Each row comes from the steps of one path. Every step used is in the known rows, and no mark comes twice. Write the path behind each row, first mark first.
In the rows, 128 means zero.
Known rows
G > C > T > N > U > X: [116 154  92 164 122 100  93 144  81 144 177 155 154 123 136 116 115  78
 188 116 197 115 141 159  38 129  97 161  85 147 121 147 126 133  89  64
 153 115  92 157 153 153  74 153 118 129]
N > U > X > S > C > T: [137 159 112 137 110 146 131 137  97 159 126 124 168 150  85 162 145 122
 138 117 151  72 158 118  26 162 152 139  91 124 141 149 119 149  47  86
 143 112 117 128 171 141  40 148 137  93]
W > X > S > C: [143 146  80 113 123 185 137 121 105 108  90  88 146 150  85 136 159 112
 125 116  79  82 130 150 113 167 137 131 112 112 115 117 122 113  47 111
 106 101 129 151 148 138  70 119  80 118]
U > X: [119 144 111 107 120 106 115 136 112 126 131 105 142 134  88 158 111  97
 128 122 124 128 146 165 114 129 116 140 109 131 104 151 119 128 104 124
 123 130 114 122 122 112 111 121 124 127]
U > X > S: [122 156 118 111 129 148 133 140 109 134 102 114 141 134  72 192 131  96
 137 113 128 108 166 144  92 154 120 150  84 111 124 144 125 123 109 122
 117  99 137 133 136 107  99 122 126 119]
U > N > T: [133 114 138 137  86 125 154 140 175 124 159  92 173 141 146 131 143 115
 163 139 164 145 112 162 128 155 109 131 121 116 101 135 129 162 120 104
 104 128 116  92 126 110 133 122  36 138]
N > T > C > S > X > W: [145 118 128 144  90 138 162 179 139 125 121 124  91 136 115 126 116 166
 129 106 147 171 112 154 150 134 122 113 176 164 155 127 148 106 100 124
 115 137 112  85 157 132 160 101 125 153]
S > X > T > N > U: [139 171  88 140  95  85 120 172  91 152 196 109 167 135  92 106 150 112
 160 146 162 155 114 136 109 160 105 158  87 141 156 119  99  98  98  78
 129  99 117 141 108 153 196 149  97 110]
T > C > E: [138 142 116 137 130 150 137 147 121 130 114 123 100 118  61 102 119 169
 132 130 127 139 127 158  96 137 146 138 162 151 141 140 105 164 110 125
 109 112 113 114 129 115  92 136  76 118]
N > U: [138 189 132 116  92 119 114 129 112 145 172  89 137 147  83 136 105 134
 126 145 140 109 105 147 123 129 135 157 147 140 137 137 104 158  85 127
  89 124 104 112 123 110 134 163 104 120]
U > X > S > C > T: [125 127 107 132 147 136 149 139 118 144  76 125 162 138  89 145 156 103
 127 107 132  71 172 150  35 164 139 131  86 117 118 161 119 139  49  84
 147 111 134 140 167 151  29 120 111  90]
T > C: [127 171 136 131 121 135 116 131 160 128 121 116  91 125  93 131 108 155
 129 130 113 117 120 155 122 134 163 132 158 150 121 141  99 156 109 129
  90 121 116 130 122  99 136 130 102 120]
X > U > N > T > C: [141 145 143 152  86 150 143 141 168 140 196 131 109 113 173 145 119 142
 170 148 183 161 127 113 137 135 160 130 129 127 114 122 116 169 131 111
 111 110 103  85  92  81 116 152  70 132]
G > C > S: [125 108 107 104 147 166 132 120 120 116  98 120 110 132 135 146 121 125
 124 106 129 153 126 195 161 152 122 112 147 138 129 151 136 108  79 110
 114 108 133 110 115 142  96 111  89 164]
S > X: [143 136  97 110 123 109 131 145 133 136 128  85 124 151  88 125 122 130
 118 131 110 111 121 173  87 140 122 140 129 131 134 143 109  96  86 126
 114 119 123 120 112 144 207 101  83 116]
X > S: [140 144 118 114 127 168 141 134 127 135  95 107 140 139  74 175 130 122
 120 121 117 105 140 157 107 152 127 139 120 123 117 142 110 133  93 113
  96  94 147 129 125 113 127 125  86 101]
N > U > X > S > C: [139 174 118 110 104 158 120 141  87 158 128 104 179 151  75 176 123 119
 138 124 138 108 154 118  82 154 146 152 101 117 141 142 116 131  64 100
 118 115 120 126 151 142  44 144 163 113]
E > C: [135 153 118 130 142 147 122 127 157 131 135  89 110 139 112 131 111 105
 115 141  93 109 136 146 114 137 145 135 133  79 121 195 124 151  83 112
  99 103 118 118 129 134 106 125 104 135]
W > X: [132 160  90 123 113 130 118 122 121  94 142  84 132 137  83 109 134 111
 125 136  88 111 100 167 144 146 119 123 125 124  98 122 129 124  84 126
  97 113 111 131 113 113 141 128  49 131]
E > C > G: [128 132 111 127 142 147 114 133 133 145 126 121 117 140 128 131  64 111
 123 132  89 119 130 148 154 139 146 146 134  75 150 194 125 140  67 134
 112 103 127 119 132 141 146 120 108 119]
S > X > W: [138 147  99 118 126  82 139 165 124 140 129  79 130 149  92 111  96 123
 119 120 118 117 121 173  98 110  86 139 151 131 133 143 119 101 100 135
 110 145 133 113 142 138 187  88  90 106]
G > C > T: [126 109 114 139 158 121 136 111 135 123 133 131 100 137 127  97 127 124
 126 110 148  90 138 187  55 153 112 131 140 125  99 167 117 159  79  96
 130 112 136 122 124 146  92 113  72 108]
C > T > N: [130 131 107 180 146 113 136 137 142 131 130 128 163 114 113 102 140 103
 157 124 134  96 119 157  71 142 110 145  96 150 106 145 104 152  77  85
 121 105 110 161 139 145 130 133  18  92]
G > C: [133 129 119 102 140 140 124 123 127 124 138 101 112 147 120 136 102 123
 119 124 132 114 135 197 103 140 120 148 147 135 110 156 119 133  84 125
 102 114 126 119 107 137 108 116 105 126]
S > X > T > C: [143 165  94 125 120 108 138 171 140 135 155 132  78 136  97 104 159 155
 109 127 133 153 127 160  98 162 141 142 146 144 142 141 108 119 104 104
 129 115 131 103  99 116 186 110 116 114]
W > X > T: [148 157  89 113 111 113 136 124 122  91 161  99 119 132  77 107 170 107
 125 122 126 137 113 168 164 175 113 118 119 126 108 113 121 109  85 112
 110 118 131 122  92 104 127 132  62 135]
E > C > T > N > U: [128 167 108 195 124 125 106 143 134 146 177 123 155 124 131  92 133  97
 159 156 137  94 129 120  71 138 129 154 102  93 134 173 106 158  70  62
 123 108  87 157 165 156  98 158  73 118]
U > N > T > C > S: [133 128 145 145  97 167 153 147 176 113 119 148 134 116 175 159 144 142
 164 124 156 176 124 142 172 159 143 105 144 144 127 126 132 131 128  96
 113 130  91  83 144  98 110 129  50 179]
W > X > U > N > T: [144 131 105 146  89 150 136 124 134 119 202 104 140 142 179 135 140  93
 171 146 165 160 103 118 158 156 131 126  93 102  98  93 141 133 112 115
 113 104 109  96  81  93 123 147  28 142]
T > C > S: [116 147 129 137 129 167 124 139 140 115  93 139  97 110 117 160 123 151
 118 112 114 153 121 152 177 139 158 106 154 164 138 139 118 137 101 117
 107 107 103 112 130 111 116 128  94 156]
U > N > T > C: [134 154 146 149  85 146 151 150 186 126 167 119 125 123 158 127 136 140
 170 141 156 142 117 143 117 137 141 133 141 135 101 119 120 163 133 106
  95 131 104  88 135  95 129 134  67 129]
N > T > C > G: [138 123 144 145  97 157 144 144 148 144 144 142  91 119 114 126  84 171
 135 137 154 167 104 145 155 159 160 142 159 162 154 123 134 172  99 154
 101 120 111  73 133 103 167 127 123 113]
N > T > C: [135 144 157 155  92 137 148 144 170 135 160 120  98 130 100 121 141 166
 137 148 148 141 112 146 125 148 153 137 161 152 119 123 117 182 107 129
  92 115 111  79 125 102 125 138 118 131]

Write each row's path
[145 153  91 111 117 144 112 120 104 112 177  96 113 139 104 135 118 103
 127 140 116 123 118 147 152 134 138 127 115 112 109 107 121 118  90 138
 105  94 112 120  79 104 142 150  67 128]	W > X > U
[124 149 103 132 134  90 126 151 102 126 155 141 166 113  94 142 142  79
 163 123 174 167 150 149 126 152  93 148  58 135 120 146 118 108 101  72
 119 119 118 147 103 125 100 132  92 127]	U > X > T > N
[137 191 114 148 101 120 101 149 102 146 172 100 173 130  98 132 103 112
 167 146 148 124  99 134 121 122 114 167 104 150 132 124 104 144  94  98
  86 117  93 160 132 132 141 163  69 122]	T > N > U
[135 144 115 102 124  89 140 132 123 120 159 120 131 140  81 147 156 106
 127 120 163 160 151 159 126 162 107 145 102 125 123 144 133 117 105 101
 135 120 127 108  83  87  95 125 132 119]	U > X > T
[116 118 138 138  94 150 151 144 158 146 141 149 122 108 178 128  95 137
 169 134 160 168 122 137 159 142 148 145 139 135 142 118 132 161 128 132
 109 120 100  82 141  95 163 129  75 127]	U > N > T > C > G
[127 159  81 117 119 133 125 123 119 110 172 110 141 132 175 137 120  84
 167 133 131 128 122 134 144 134 127 122  95  94  93 119 126 110 122 113
 111 104 104 127  87  96 133 145   4 130]	W > X > U > N
[143 135  94 100 122  85 152 150 125 134 155  98 121 152  82 109 162 126
 118 127 141 144 123 168 106 173 106 142 122 128 140 134 116 107  89 104
 128 110 139 112  82 122 187 103  94 108]	S > X > T
[131 117 142 147 103 163 163 153 158 127 147 122 142 120 134  81 150 152
 175 137 161 161 123 140 106 156 140 131 135 132 123 128 119 177 145  87
 120 127  93  79 143 112  89 141  32 130]	U > N > T > C > E
[119 119  92 166 154 142 142 146 114 143  89 135 199 121 115 146 150  78
 164 104 131  77 172 137  25 157 116 138  55 128 115 152 126 128  47  56
 150 101 120 182 169 166  25 125  82 110]	U > X > S > C > T > N
[135 156 109 173 123 116 127 135 107 152 162 122 192 132 119 100 139 117
 160 140 143  96 113 136  60 140 131 147 115 152 129 131 100 157  39  82
 125 118  95 163 157 175  81 164  58 104]	S > C > T > N > U
[139 115  94 139 147 134 122 170 132 117 107  98 110 149 132 137  94 110
 109 105  91 132 132 147 146 122 115 107 143  73 151 193 135  79  76 104
 120 122 118 107 167 173 135  90 113 162]	E > C > S > X > W
[119 180 110 146  98  96  96 152  86 140 174 114 184 118  90 159 107  89
 177 141 155 121 128 136  99 123 107 159  80 145 140 140 117 110  99  95
 113 130  92 157 139 123 113 162 109 124]	T > N > U > X
[137 100  85 100 155 154 126 141 114 125 107 122 100 159 142 146 121 129
 114 100 111 137 126 192 133 154 108 109 134 147 146 150 130  61  85 117
 129  93 127 112 119 171 165  89 101 164]	G > C > S > X
[132 170 111 172 108 102 122 142 114 148 171 126 169 121 112  98 127 109
 166 144 158 103 106 135  70 129 113 161  95 152 135 127  94 167  78  76
 119 116  95 168 141 141 131 165  37  93]	C > T > N > U
[131 182 128 115  87  83 103 169  96 143 174  97 153 141  75 142  80 108
 139 134 175 137 139 144 119  88 108 157 127 123 141 138 131 130  99 117
 109 154 105 115 155 115 102 140 156 107]	N > U > X > W
[133 189 123 106  96  87 116 154  91 137 196 114 141 136  72 141 139 110
 144 138 196 164 138 130 137 151 119 157 102 130 139 127 121 133 110  97
 132 129 121 101 107  99  99 165 156 113]	N > U > X > T
[136 126  88 129 151 148 129 145 140 121  98 110 104 152 129 142 137 109
 111 120  84 119 134 149 148 154 135 106 135  85 150 184 135  88  83 101
 141 100 113 113 128 163 152 106 101 174]	E > C > S > X
[131 125  72 152 158 136 138 170 124 115 126 132 133 134 148 122 161  89
 142 118 113 171 138 133 158 169 106 116  85  88 159 182 130  70  73  57
 139  90 117 129 121 177 136 121  72 163]	E > C > S > X > T > N
[119 192 128 117  75 111 104 166  85 156 189 167  88 117  99 144 100 142
 154 128 195 175 138 120 157 141 161 159 122 137 185 135 141 146 105 124
 133 121 116  97 114  95 132 156 190 109]	N > U > X > T > C > G
[124 185 123 130  88 128 115 162 103 128 164 160 104 115 102 158 152 139
 156 117 194 185 129 109 183 144 159 130 125 149 165 128 129 122 109  86
 131 120  98  92 119  91  88 165 170 163]	N > U > X > T > C > S
[127 184 113 153  97  82  96 173  77 137 166 105 187 124  90 145  73  71
 184 127 175 129 135 130 116  83  82 155  97 132 139 144 120 115 105  98
 105 157 102 158 157 133 102 150 125 125]	T > N > U > X > W
[148 103 117 115 155 152 148 129 104 131 102  89 163 144  62  91 129 149
 121 132 109 136 125 166  83 144 129 133 135 134 126 158 100 149  53 125
 124 126 127 119 134 152  51 131  62 105]	S > C > E
[130 172 101 159 110 126 108 160  87 156 136 143 188 126  97 152 141  79
 178 113 181  86 156 112  41 150 109 154  55 133 139 134 123 141  92  58
 146  94 105 171 166 139  87 167  97 105]	C > T > N > U > X > S
[139 126 155 142  94 166 151 141 163 122 116 133  90 123 121 144 141 163
 140 129 147 175 104 139 178 158 157 109 167 159 136 121 135 154  95 123
 110 112 100  67 133 106 103 139 106 160]	N > T > C > S
[137 125 104 135 140 114 146 120 145 133 121 103 146 138 102  92 136 126
 115 131 109  87 125 164  61 154 138 126 138 135 109 150  97 171  41 102
 137 123 120 132 147 152  79 120  55  94]	S > C > T
[119 150 121 129 123 143 114 140 134 141 115 148  93 116 105 128  69 160
 125 128 116 131 129 154 147 136 151 148 160 151 146 141 127 149  95 149
  95 114 120 105 124 113 169 123 107  95]	T > C > G
[143  86  86 101 160 171 125 145  96 143 134 131  80 167 158 153 108 124
 113 118 143 151 127 169 139 139 132 110 119 131 155 146 143  70  82 126
 135  86 126 102  77 162 157 118 109 158]	G > C > S > X > U
[133 113  98 170 152 157 150 134 115 143  79 129 189 124 112 138 153 115
 159 115 114  68 144 134  36 161 120 129  79 133 120 149 106 143  39  73
 111  89 119 177 155 166  56 125  36  86]	X > S > C > T > N
[135 142 104 125 126 167 126 151 125 137 129 143  71 126 137 160 113 153
 119 125 132 147 117 137 150 134 174  99 140 151 171 132 124  92 103 136
 130  87 111 111  84 132 177 129 108 144]	T > C > S > X > U
[129 138 108 158 153 124 134 128 169 124 141 114 109 139 118  97 130 106
 110 137 110  87 131 148  71 142 152 127 130  74 118 198 113 172  72  94
 127 103 115 121 147 143  87 126  78 122]	E > C > T
[139 163  85 130 106 117 132 169  83 152 169 134 156 124 117 131 163 118
 161 133 166 183 111 133 159 161 103 122  84 148 174 120 124  73  80  68
 138 107 116 126 108 151 179 147  69 148]	C > S > X > T > N > U
[128 181 105 173 106  71 108 173  86 137 178 125 181 111 100 108  97  84
 180 124 186 104 137 127  63  94  75 145  90 142 132 129 126 135  94  83
 137 160  91 148 181 135  85 148  91  98]	C > T > N > U > X > W
[127 156 116 101 106 168 120 146  59 172 112 139 178 148 100 189  84 111
 143 115 138 130 165 108 112 154 153 163  96 126 171 152 140 126  48 129
 136 103 125 123 162 138  86 140 177  96]	N > U > X > S > C > G
[131 174 134 128 120 118 138 143 145 122 154 126  85 122  91 117 146 152
 124 127 151 151 126 152 135 160 162 135 146 146 122 138 108 161 104 109
 103 112 121 109  97  93 116 133 105 112]	X > T > C
[138 113 111  97 140 179 138 130 107 157  62 119 161 136 102 165  96 137
 119 120  94 117 140 144 124 174 133 146 116 129 163 154 126 143  38 142
 106  94 141 124 142 151 113 113 105  82]	X > S > C > G
[139 160  91 123 118 168 135 124 105 102 105  98 134 140  78 149 145 109
 135 111  90  98 129 146 128 164 121 127 117 118 114 108 126 108  87 117
 102  94 138 138 128 101 134 119  60 117]	W > X > S
[130 116 142 146  99 163 141 153 142 160 182 163 116 113 201 142  78 143
 174 139 187 180 120 109 164 141 161 140 123 127 145 130 138 157 130 137
 111 103  97  78  90  90 163 143  80 106]	X > U > N > T > C > G
[121 175 112 122 120  96 129 156 133 129 154 145  87 118  88 142 151 123
 139 131 171 147 148 154 123 144 151 139 127 134 125 139 119 139 121 100
 123 120 116 107 105  85  94 132 161 118]	U > X > T > C
[129 162  87 120 116 130 123 133 102 103 150 146  75 112 116 109 130 143
 141 121 123 167 114 156 190 165 148 134 144 139 144 107 139 121  94 139
 115 104 117 102 104  87 157 131  95 115]	W > X > T > C > G
[149 110 148 149 111 158 161 156 146 136 148 116 109 118  70  79 145 179
 137 135 157 159 105 144  98 150 148 136 165 158 136 122 106 188 112 121
 117 116 102  74 136 110  89 150  91 124]	N > T > C > E
